Each row comes from the steps of one path. Every step used is in the known rows, and no mark comes twice. Write the path behind each row, first mark first.
(in the rows, 128 means zero)
Known rows:
fogidom, mukav, gasi: [131  79 139 143  97 127 137  99 134 159 108 138 171 128 140 176 102  95
 135  72  91 113  80  86 106 115 162 147 138 111 148 152 156 124 169 122
 127 194 140 178 110 134 126  96 139 135 140 121 131 106 136 156 176 173
 106 184 126  79  97  88  76 178  72 100 168  76 140 162]
sumet, nonarom, tiveba: [166 127 167 168  98 100  92  99 176 146 122 112 108 147 104 161  72 136
 160 209 145 102 153 164 186 115  32 108 157 125  70  57 145 130 219 117
 107 167 138 131  79 188 111 189 193 143 160  53 139 101 136 120 152 131
  89 113  95  80 167 133 121  85 109 175  70 140  88 159]
sumet, nonarom, gezab, dasus, nikuv: [136 112 129 137 108 120 130  78 183  88 137 154 119 165  93  97  72 159
 121 170 126 107 145 134 148 131  93 105 160 118 120  82 135 168 171 120
 139 156 100 111  89 189 123 190 141 156 154  59 130 107 106 118 146 147
 154 104 133 133 150 161 169 117 124 121 123 111 115 178]
tizab, nikuv, dasus: [157  98 139 141  80 147 128  67 142 111 113 139 109 123 135 133 102 127
 106 155  87 120 106 150 149 101  95 139 157 115  62 122 185 141 135 135
 163 145  63 146 123 159 114 123  98 140 194 121 156 172 151 117 113 139
 109 105 108 223 116  98  98 167 142 129 116  99 132 164]
dasus, nikuv, tizab, mukav: [171  74 142 106  84 161 134  68 159 117 131 131 176 168 153 111 114 120
 101 141 112 130  59 129 151 108 147  79 136 144 140 158 153 156 138 143
  77 162 112 155 121 137 142  89 110 113 121 114 158 128 110 146 150 116
 127  96 129 137  88  97  70 157 157  84 154  83 112 179]
gezab, nonarom: [150 120 140 155 115  97 111 132 172 123 145 140  99 131 156 137  69 119
 146 149 127 138 112 119 142 126  71  89 146 125 108  88 132 127 163 107
 132 179 114 143  89 177 115 153 157 144 167  70 143  84 123 104 191 133
  90 128  91  99 136 156 129 119  95 128 106 124 119 143]
papezu, nikuv, tizab, mukav, nage, vurun: [147  63 102  89 104 179 154 109 176 145 139 119 158 122 148 143 156 139
 148  74 128 125  44 114 133 119 193 148 115 120 173 143 118  98 107 127
 128 196  73 142 109 115 182 118 113  95 111 130 137  99 173 157 145 166
 144  94 125 163  90  85  95 196 151  82 147  53 104 180]
dasus, gezab: [174 105 144 146 112 117 146  97 182  97 150 115 109 143 158 111  77  82
 140 151 121 117  77 138 153 136  76 111 167 101  99 103 122  95 151 115
 160 165 155 114  92 142 144 152 145 136 170  92  75 122 142  82 131 146
 123 100 104 124 133 122 137 113 100 139  94 124 131 177]
vemed, nikuv, dasus, fogidom, mukav: [112 116 132 117 129 131 141 107 143 149 121 132 104 139 157 143  87 115
 112 109 136 114  99 136 179 147 143 142 160 125 126 144 183 131 160 143
 132 215 124 135 113 133 137  71 147 116 121 121 138 144 183 155 153 171
 116 114 130 149 117  99  63 170  84  98 132  73 135 147]
gezab, dasus, fogidom, mukav, tizab, nikuv: [125  97 125 131  83 176 151  89 130 121 122 146 113 144 118 131  94 127
  95 104  56  93  73 129 144 126 143 131 137 105 126 153 177 115 121 141
 188 168 120 139 120 113 135  96 109 168 154 138 127 113 171 179 141 140
 110 124 123 162 121 142 100 174 120 127 170  81 167 193]
nage, vurun, dasus, gezab, nonarom: [167 125 111 129 120  96 156 123 191 112 156 129  98 143 155 103  63  94
 132 147 146 163 107 114 171 145  87 102 157  99 106  61 119  64 140 105
 140 184 130 101  80 158 130 157 163 137 156  56  91 100 146 100 159 164
 125 116  80  95 128 178 150 111  66 147  92 130 128 128]
sumet, nonarom, gezab, dasus: [156 137 164 138 106 116 108  55 153 119 113 143  70 157  94 116  46 139
 166 159 132 102 160 139 146 113  77  98 180 107  81  69  73 140 175 129
 133 171  88  85  66 180 110 175 165 137 193  68 133 103 178 123 161 137
 145 114 107 106 162 129 159 129 105 109  85 102  86 156]
gasi, mukav, nage, vurun, dasus, gezab, nonarom, tiveba: [156 123 106 138 118  87 141 115 185 129 143 100 127 151 117 139  85  89
 151 161 155 159 122 128 202 136  97 123 143 100  96  54 135  79 189 112
 128 183 137 118  75 169 124 173 196 149 132  32  97 114 159 131 171 188
 125 125  66  66 147 149 158 119  75 158  74 129  98 123]
nage, vurun, dasus, nikuv, tizab, mukav, fogidom: [132  85 117  95 117 173 163  94 150 132 158 119 155 143 118 121 121 121
 116  96 124 163  96  94 175 131 212 139 117 119 137 179 143 140  80 150
 116 189 156 146 105 122 180  69 121 126 102 109 158 130 153 143 108 187
 145 115 123 147 104  77  89 182 124  85 164  53 122 148]
nage, vurun: [144  77 109  91 104 129 151 117 178 166 156 139 113 122 156 142 115 156
 164  90 131 104  64 118 141 127 144 136 133 108 132 115  97 112 122 103
 156 202  96 133  97 133 179 144 133 111 137 105 128  76 161 124 129 152
 136 114 139 137 113 113 111 169 108  97 134  83 110 163]
nikuv, dasus, gezab: [174 113 143 148 106 121 136  79 161  88 138 110 112 135 152 107  72  82
 128 164 126 134  95 144 165 124  74 117 182 107  66  93 144  99 152 129
 155 160 123 107  99 149 127 135 123 124 187  94  82 167 156  74 122 162
 125  92  95 163 125 101 134 133 102 127  86 119 127 165]
gasi, mukav: [118  75 128 126  87 106 157 101 152 150 129 125 171 120 146 166  96  98
 149  81 102 128  96 132 118 125 139 139 137 132 116 137 121 145 150 131
 136 192 126 139 111 135 127 125 151 133 140 126 147 100 143  98 152 157
 114 130 138 100 128  71 111 152 100  87 126  90 129 139]
vurun, dasus: [149  88 122  91  88  96 178  69 207 153 107 140 107 107 147 138  86 110
 138 105 125 146 109 108 132 154 120 161 130 108  95  87 119 108 110 120
 122 201 120 121 104 135 126 132 164 152 156 103 129 132 153 123 130 168
 133 140 123 128 110 125 119 134 117 145 143 107  91 100]
zera, vurun: [139  65 133 117  80 141 159  93 195 131 126 131 116 109 167 131 111 138
 154 119 116  89  58  98  87 117 136 165 143 129  82  89  94 156 126 121
 119 180 124 148 117 118 172 127 155 146 137 127 120  71 127 100 105 171
 129 108 148 139 119 129 104 170 123  94 134 126  83 156]
dasus, nikuv: [131  81 119 135 104 118 142 109 198 104 151 150 147 133 140 122 103 143
 113 142 108 110  99 130 134 140 104 121 132 125 136 119 172 170 153 113
 145 163 122 154 112 166 144 166 127 157 136  88 135 108  78 109 139 143
 127 112 146 152 127 149 137 122 141 129 154 119 129 178]
vurun, dasus, fogidom, mukav, tizab, nikuv: [129  87 117 124  84 175 162  95 144 131 123 145 119 134 121 139 106 118
  87  97  63 104  76 123 144 139 147 150 134 107 121 148 181  99 110 140
 180 177 135 140 129 111 131  96 116 168 147 146 127 119 162 174 129 140
 107 131 122 164 115 150  91 163 120 148 173  88 167 174]
zera, vurun, nage: [105  44 123 116  67 129 174 104 187 150  97 115  92  97 140 104 134 157
 144 113 117 123  55  85  80 108 155 180 136 110  85 108 103 123 110 142
 102 193 147 137 110  75 158 107 161 172 124 130 114  73 143  95  75 186
 135 116 153 124 119 117 113 158 124 107 159 108  92 136]
mukav, nage, vurun, dasus, nikuv: [120  64  74  89 100 124 190 103 222 121 144 145 155 121 127 120 122 142
 110 103 130 136 101 109 143 159 161 168 116 110 153  95 158 122 109 111
 142 191 108 133 110 145 155 158 131 152 116  90 125 118 108 134 122 194
 167 119 141 160 103 155 142 145 133 135 172 100 113 139]
nonarom, gezab, dasus, nikuv, tizab: [152 100 159 139 103 159 118  68 175  99 141 143 123 173 129  85  84 167
 138 150 122 136  85 109 149 122 126  66 161 139 131 131 122 177 125 139
 118 138 113 181  93 170 146 136 117 141 166  95 141 153 105 124 163  98
 155 103 131 166 136 140 118 137 149  99 142 109 101 155]
dasus, fogidom: [137  90 127 124 121 116 157 122 201 143 134 128  98 142 174 126  71 128
 139 119 137 113 100 154 161 168 134 130 152 135 124 135 133 133 151 139
 126 224 164 150 102 147 127  91 135 123 121 110 127 120 174 114 152 136
 127  93 145 127 125 115  67 143 127  94 132  77 129 144]
vemed, nikuv, dasus: [129 104 147 146  94 132 120  66 146 132 118 129 107 110 140 149  67 134
 133 157 130 123 134 141 146 119  73 127 149 122  63 121 177 152 156 104
 144 163  72 161 119 166 125 141 137 117 186 118 155 171 143  93 112 137
 126  98 106 229 124  78 109 164 138 128  92 117 109 155]
gasi, mukav, tizab, nikuv, dasus: [133  89 132 146  69 161 130  68 114 112 116 135 142 118 123 145  96 122
 101 123  75 124 110 140 138 102 118 141 150 124  65 130 184 129 125 140
 168 157  76 141 133 141 102 107  93 146 190 141 149 169 159 116 122 144
 107 117 108 208 111  91 102 179 141 117 134  90 142 163]
sumet, nonarom: [150 104 169 160  87 125 109 109 162 138 120 125 121 134 123 156  72 138
 151 173 132  97 150 160 141 113  46 112 168 134  90  75 139 121 175 116
 114 179 125 124  87 174 110 171 155 125 178 103 158  80 128  95 138 124
  92 101 116 115 143 127 103  90 109 150  95 123 117 172]
vemed, sumet, nonarom, gezab, dasus: [157 150 177 150  99 113 103  50 155 117 113 148  63 162  94 115  41 131
 156 165 131  96 174 134 144 117  64  94 183 105  77  65  74 135 184 134
 139 156  89  74  70 174 113 175 160 137 191  77 144  95 181 127 152 142
 137 113 105 118 166 131 166 128 106 105  84 102  85 164]
tizab, nikuv, dasus, fogidom, mukav: [125 111 128 115 121 137 146 106 141 139 119 136 107 144 155 135 104 113
 101 110 113 112  83 140 183 139 152 147 165 121 125 146 187 123 150 154
 140 203 121 129 117 130 133  61 126 127 126 122 141 144 188 169 154 173
 108 116 129 143 114 107  58 171  83  99 140  62 146 153]
vurun, dasus, fogidom, mukav, tizab: [108  98 127 119 104 154 143 104 146 154 122 132 126 118 143 154  76 113
 119  60 107 113  96  94 146 155 158 142 137 135 126 130 148  96 117 142
 142 236 165 125 117 103 125  64 133 152 129 138 111 118 183 158 169 167
 106 151 133 100 105 125  85 168 105 115 184  76 133 144]
gezab, dasus, fogidom: [129 106 125 105 111 107 164  95 194 131 122 132  82 156 153 104  42 136
 147 118 135 114 113 148 162 160 147 118 155 124 127 132 117 146 146 147
 132 219 138 133  86 140 126  86 136 137 131  95 120 122 203 129 166 159
 152  94 147 120 122 117  93 163 118  70 140  65 116 134]
nage, vurun, dasus, gezab, nonarom, sumet: [171 141 131 152 105 105 146 105 208 110 153 137  65 139 145 106  73  89
 156 157 133 145 140 132 186 158  77 111 179 112  73  53  70  80 174 118
 141 145 136 143  85 160 104 188 171 108 137  60 111  74 130  99 159 145
 100 140  94 119 123 181 158 105  98 142 101 155 114 137]
vemed, sumet: [148 121 182 168  87 103 111  87 184 127 128 151  95 137 153 141  69 101
 121 144 102  90 135 113 119 134  55 107 157 119 102 111 126 126 180 139
 158 145 127 123 114 134 149 138 138 130 155 144 167  84 141 116 121 156
  76 117 118 171 136 113 134 133 122 113 125 104  96 183]
tiveba, nonarom, gezab, dasus, nikuv, tizab, mukav: [184 107 143 115  95 153 129  52 152 103 125 135 157 186 139  85  94 128
 107 159 125 137  85 139 162 110 140  73 156 147 123 137 112 157 156 146
  71 158 102 134 104 145 125 100 121 116 125  88 153 138 124 156 157 108
 142  99 115 124 112 115 102 151 155  84 123  95  97 167]

Which path is each row?
[127  83 104 109  85 177 172 101 145 140 131 147 121 136 122 137 116 129
  89  88  68 103  69 123 152 137 164 155 131  99 131 144 173  84 104 131
 184 184 127 134 128 104 145  96 111 157 137 144 125 110 173 179 120 149
 116 127 127 167 109 152  89 173 116 138 172  80 168 179] | nage, vurun, dasus, fogidom, mukav, tizab, nikuv
[142  82 135 150  75 178 137  90 142 118 127 145 124 125 117 145 104 128
 108 117  49  93  74 131 122 118 108 131 129 110 102 145 169 119 121 121
 188 150 121 155 126 129 133 134 108 167 176 145 129 108 135 144 127 111
  99 126 117 180 126 138 109 154 151 152 158 106 159 200] | mukav, tizab, nikuv
[165 151 153 134 117 102 113  49 160 112 112 148  66 156 119  97  43 137
 174 154 133 118 141 137 145 123  91 108 179 116  79  81  49 152 173 124
 139 164  88  98  67 163 111 159 166 149 184  55 124 118 173 131 170 132
 152 130 100 107 171 130 177 141 120 103  80 118  76 138] | tiveba, nonarom, gezab, dasus
[155 138 132 167 119 130 119 118 136  86 147 125 110 147 141 112  66  90
 105 161 118 151 108 124 174 121  74  91 172 111  90  84 172  80 153 121
 160 160 116 114 100 160 109 133 135 148 178  75 102 127 142 113 168 157
  95 116  66 128 132 163 136 127  69 142  96 123 152 165] | fogidom, mukav, tizab, nikuv, dasus, gezab, nonarom
[138  95 135 116 118 152 142 102 132 132 147 117 133 125 124 151 108  92
 128 104 108 136 106 109 160 122 171 149 122 120 114 178 144 149 113 145
 127 196 158 130 104 126 162  77 135 130 118 111 159 108 164 130 122 184
 115 120 111 124 120  55  96 179 117  86 148  58 126 167] | tizab, mukav, fogidom
[165  86  98  95 107 120 196  89 207 114 142 108 117 131 146 111 100  78
 138 111 137 143  76 120 163 155 133 154 149  81 114  80 112  50 107 113
 155 196 138  93  89 121 157 143 150 131 147  91  65 132 171 108 111 199
 163 107 101 131 114 129 144 140  93 145 115 109 119 141] | mukav, nage, vurun, dasus, gezab
[135  91 139 122 121 174 138  98 138 116 155 118 153 144 123 127 111 111
 119 116 112 149  96 101 169 122 184 122 125 132 132 188 156 163 101 152
 116 174 159 158 109 132 172  70 121 133 113 113 163 128 140 132 123 166
 127 110 118 145 117  67  87 176 132  82 156  63 126 166] | dasus, nikuv, tizab, mukav, fogidom
[161 154 145 189 102 137 118 103 158  88 142 137  75 146 133 112  75  76
 127 169 101 134 141 137 186 139  69 101 189 121  61  77 116  90 188 134
 159 122 129 151 101 153  89 168 148 118 155  82 118  99 126 114 167 136
  72 143  81 143 125 172 147 119  99 143 111 151 140 170] | fogidom, mukav, tizab, nikuv, dasus, gezab, nonarom, sumet
[ 97 104 134 140 108 167 126 102 124 145 127 128 126 120 140 158  65 124
 116  82 111 105 106 105 149 146 139 131 140 139 116 145 172 115 139 129
 154 222 147 143 123 115 126  76 130 140 139 143 118 131 175 145 162 154
 107 133 129 143 112 108  85 173 111 109 164  84 140 166] | vemed, nikuv, dasus, fogidom, mukav, tizab
[139  66 121 105  97 168 159  86 200 119 140 132 157 146 143 102 116 155
 133 114 126 154  68  96 147 138 165 107 133 137 155 127 142 141  91 133
 118 165 121 194 105 148 162 121 112 133 142 115 142 157 105 129 143 138
 159 106 131 180 104 138  97 150 155 117 170 100  99 134] | mukav, nage, vurun, dasus, nikuv, tizab
[167 131 137 164 126  96 127 131 175  97 158 125  96 148 160 111  59  89
 134 168 135 147 106 127 161 132  60  80 166 111 104  75 131  95 169 106
 145 169 137 119  82 172 120 162 157 143 169  58 100  97 127  86 177 142
 103 110  78  98 142 165 146 101  75 139  84 137 133 157] | dasus, gezab, nonarom
[165 139 148 165 118  80  94 112 180 137 135 124  93 145 126 146  70 125
 159 192 140 132 128 135 187 126  49  94 142 120  82  66 139 136 211 107
 119 166 131 146  80 192 116 177 193 157 152  31 128 105 133 128 187 136
  87 134  78  73 161 151 139 104  96 159  76 141  92 139] | gezab, nonarom, tiveba
[172 133 134 166 115 114 125 115 158  84 149 126 100 150 146 104  65  91
 113 182 123 154 113 138 175 121  59  87 173 108  82  76 160  92 162 116
 155 148 109 118  93 172 109 154 135 142 186  66 108 128 136  92 157 144
 103 101  66 142 136 160 143 119  81 147  78 132 144 159] | tizab, nikuv, dasus, gezab, nonarom
[179 127 174 173 128 129  89  93 154 140 133 138  79 144  99 148  92 131
 156 170 148  93 164 151 153 125  43 112 192 120  62  60  79 105 197 115
 116 177 131  91  84 205  98 203 172 109 181  79 143  91 140  90 143  93
 109 116  98 104 179 136 126  86 115 155  51 124 107 175] | sumet, nonarom, gezab
[131  89 134 141  83 180 135  94 126 125 128 144 126 130 118 150 114 119
  99 106  47  91  67 123 132 115 125 134 133 105 119 151 181 115 123 127
 189 155 117 147 127 116 139 113 115 168 167 147 136 106 145 167 138 129
  91 136 119 167 123 138 103 164 123 148 168  96 164 199] | fogidom, mukav, tizab, nikuv
[153 105 167 148  99 165 113  70 169 101 139 138 128 177 118  85  77 171
 138 167 129 132 105 122 154 118 110  61 169 143 127 116 127 168 136 140
 109 135 116 173  88 181 137 149 119 135 173  92 147 145 102 120 158  97
 146  98 128 158 141 148 115 120 144 109 131 112 103 161] | sumet, nonarom, gezab, dasus, nikuv, tizab
[143  92 154 131  93 160 128  72 181 101 139 141 137 167 142  86  78 167
 136 146 113 139  73 110 142 120 130  64 149 143 142 142 140 187 116 138
 120 138 110 196  94 155 153 123 109 147 167 104 143 152 101 128 162 114
 146 100 136 169 121 135 110 144 151  92 159 106 101 155] | gezab, dasus, nikuv, tizab
[187  94 165 123  90 169 126  68 161 124 118 128 162 148 156 117 117 128
 112 134 113 139  50 134 133 109 137  90 136 148 136 170 138 142 132 158
  70 156  90 147 121 122 144  93 114 112 123 136 153 130 138 154 149  90
 102  91 126 150  93  88  71 157 167  89 129  76 110 182] | papezu, nikuv, tizab, mukav
[166  84 142 100  79 158 138  54 156 111 126 131 166 175 144  97  99 126
 104 142 110 135  65 128 153 105 156  73 137 137 142 152 145 168 135 146
  79 160  98 146 111 133 141  85 112 119 127 106 154 133 124 156 153 129
 137  95 128 134  87  99  83 164 151  70 157  77 105 173] | gezab, dasus, nikuv, tizab, mukav
[120  73 106 108 102 126 179 109 155 175 117 135 165 135 144 157  98 106
 126  50 117 127  85  91 131 143 212 165 137 105 160 147 147  95 149 128
 116 230 154 164 108 124 133  69 135 123 106 117 119 116 170 169 165 192
 134 172 140  79  84 103  57 192  64  91 180  54 146 134] | nage, vurun, dasus, fogidom, mukav, gasi
[125  82 122 140  96 143 157 104 131 150 110 137 165 141 139 156  97  98
 108  85  94 117  89 110 131 125 185 155 149 114 142 163 181 115 163 141
 129 198 140 178 118 138 113  68 114 129 128 129 133 138 160 165 160 174
 117 164 126 115  91  96  51 193  76  97 163  58 164 158] | tizab, nikuv, dasus, fogidom, mukav, gasi
[128  59  69  73  93 128 195  91 214 120 141 140 168 133 128 121 129 135
  96 107 127 137  95 113 148 154 173 167 112 110 154 100 162 121 114 116
 128 196 101 124 116 139 153 143 129 143 103  87 129 116 111 141 122 200
 167 113 140 149  91 147 133 152 138 125 173  87 110 145] | tizab, mukav, nage, vurun, dasus, nikuv
[174 146 143 177 125 111 115 124 172  79 150 126 103 135 152 105  62 102
 121 176 141 165 117 135 159 129  53  91 170 123  91  78 153  96 162 124
 137 154 100 114  92 173 113 162 140 140 174  68 102 131 139  84 168 136
  95  98  73 142 137 156 151 111  89 138  67 130 137 160] | papezu, nikuv, dasus, gezab, nonarom
[178  96 151 114  87 164 126  54 149 107 127 130 158 188 121  99  99 133
 104 165 125 128  95 139 164 102 132  68 158 141 126 128 131 150 155 148
  67 158 101 124 102 154 125 111 120 110 132  94 159 125 126 145 149 114
 139  91 118 121 107 113  89 142 148  87 126  84 103 180] | sumet, nonarom, gezab, dasus, nikuv, tizab, mukav
[137 125 143 152 102 115 123  75 185  86 139 160 109 168  94 100  67 152
 111 175 123 103 164 133 144 130  79 101 165 116 118  80 136 161 183 130
 147 142 101 103  92 183 128 191 138 151 152  72 140  99 108 123 136 154
 145 104 129 147 153 166 176 114 123 117 118 115 109 182] | vemed, sumet, nonarom, gezab, dasus, nikuv
[143 109 143 120 128 172 133  81 131 114 153 125 132 157 102 115 105 114
 123 121 123 150 110 103 174 122 187 118 138 122 123 177 130 165 108 154
 117 172 149 134  99 141 164  82 126 133 122  95 157 135 159 140 128 167
 144 109 111 136 131  74 105 177 128  74 145  60 116 164] | nonarom, gezab, dasus, nikuv, tizab, mukav, fogidom
[169  92 117 105  92 116 195  76 213 104 132 113 113 126 155  97  84  77
 130 134 134 137  76 112 138 150 116 156 162  96  78  67 104  78 113 123
 133 179 156  95  98 116 153 139 163 150 147 100  62 123 148  89  96 187
 151 102 112 127 122 146 142 129  91 144 108 138 109 135] | zera, vurun, dasus, gezab
[142 111 150 130 122 177 127  85 127 110 149 119 136 162  93 117  95 119
 121 137 127 145 135 113 180 116 172 112 147 126 119 163 134 154 116 156
 108 170 149 130  92 151 154  91 129 126 126  95 162 126 155 134 123 162
 141 105 107 131 135  81 103 162 123  84 131  63 118 168] | sumet, nonarom, gezab, dasus, nikuv, tizab, mukav, fogidom
[164  59 146 136  69 152 143  73 137 148 108 126 200 151 144 149  99  97
 125  94  97 130  74 101 103 100 177 105 127 130 144 167 137 133 156 129
  81 181 136 192 114 136 116  78 112 112 133 126 146 125 127 150 166 134
 122 152 122  96  73  71  53 188 124  80 167  69 127 165] | nikuv, tizab, mukav, gasi
[158 137 122 151 110 116 150 114 196 109 144 129  78 140 140 118  94  71
 153 138 129 146 130 122 186 158 102 127 173 109  96  57  85  71 175 127
 144 154 131 140  87 148 110 174 175 104 130  70 113  80 138 120 174 174
 102 147  85 114 116 169 153 123  88 139 113 138 113 141] | fogidom, mukav, nage, vurun, dasus, gezab, nonarom, sumet
[132  74  82  87  96 113 188 101 223 126 150 154 147 129 131 111 113 154
 106 112 129 133 102 115 150 160 148 154 121 107 142  95 154 128 114 106
 139 188 111 131 111 151 156 159 135 154 115  83 124 112 101 126 114 179
 159 121 150 154 110 165 140 132 125 135 167 107 118 138] | nage, vurun, dasus, nikuv
[159 144 141 191  91 130 129  99 163  87 146 132  93 143 129 114  69  73
 130 164 100 140 149 145 175 137  70 101 184 127  57  75 104  92 188 135
 157 121 129 153 105 159  75 174 146 118 153  84 119 100 124  92 165 131
  81 141  87 142 125 161 157 118 109 135 102 152 141 160] | gasi, mukav, tizab, nikuv, dasus, gezab, nonarom, sumet
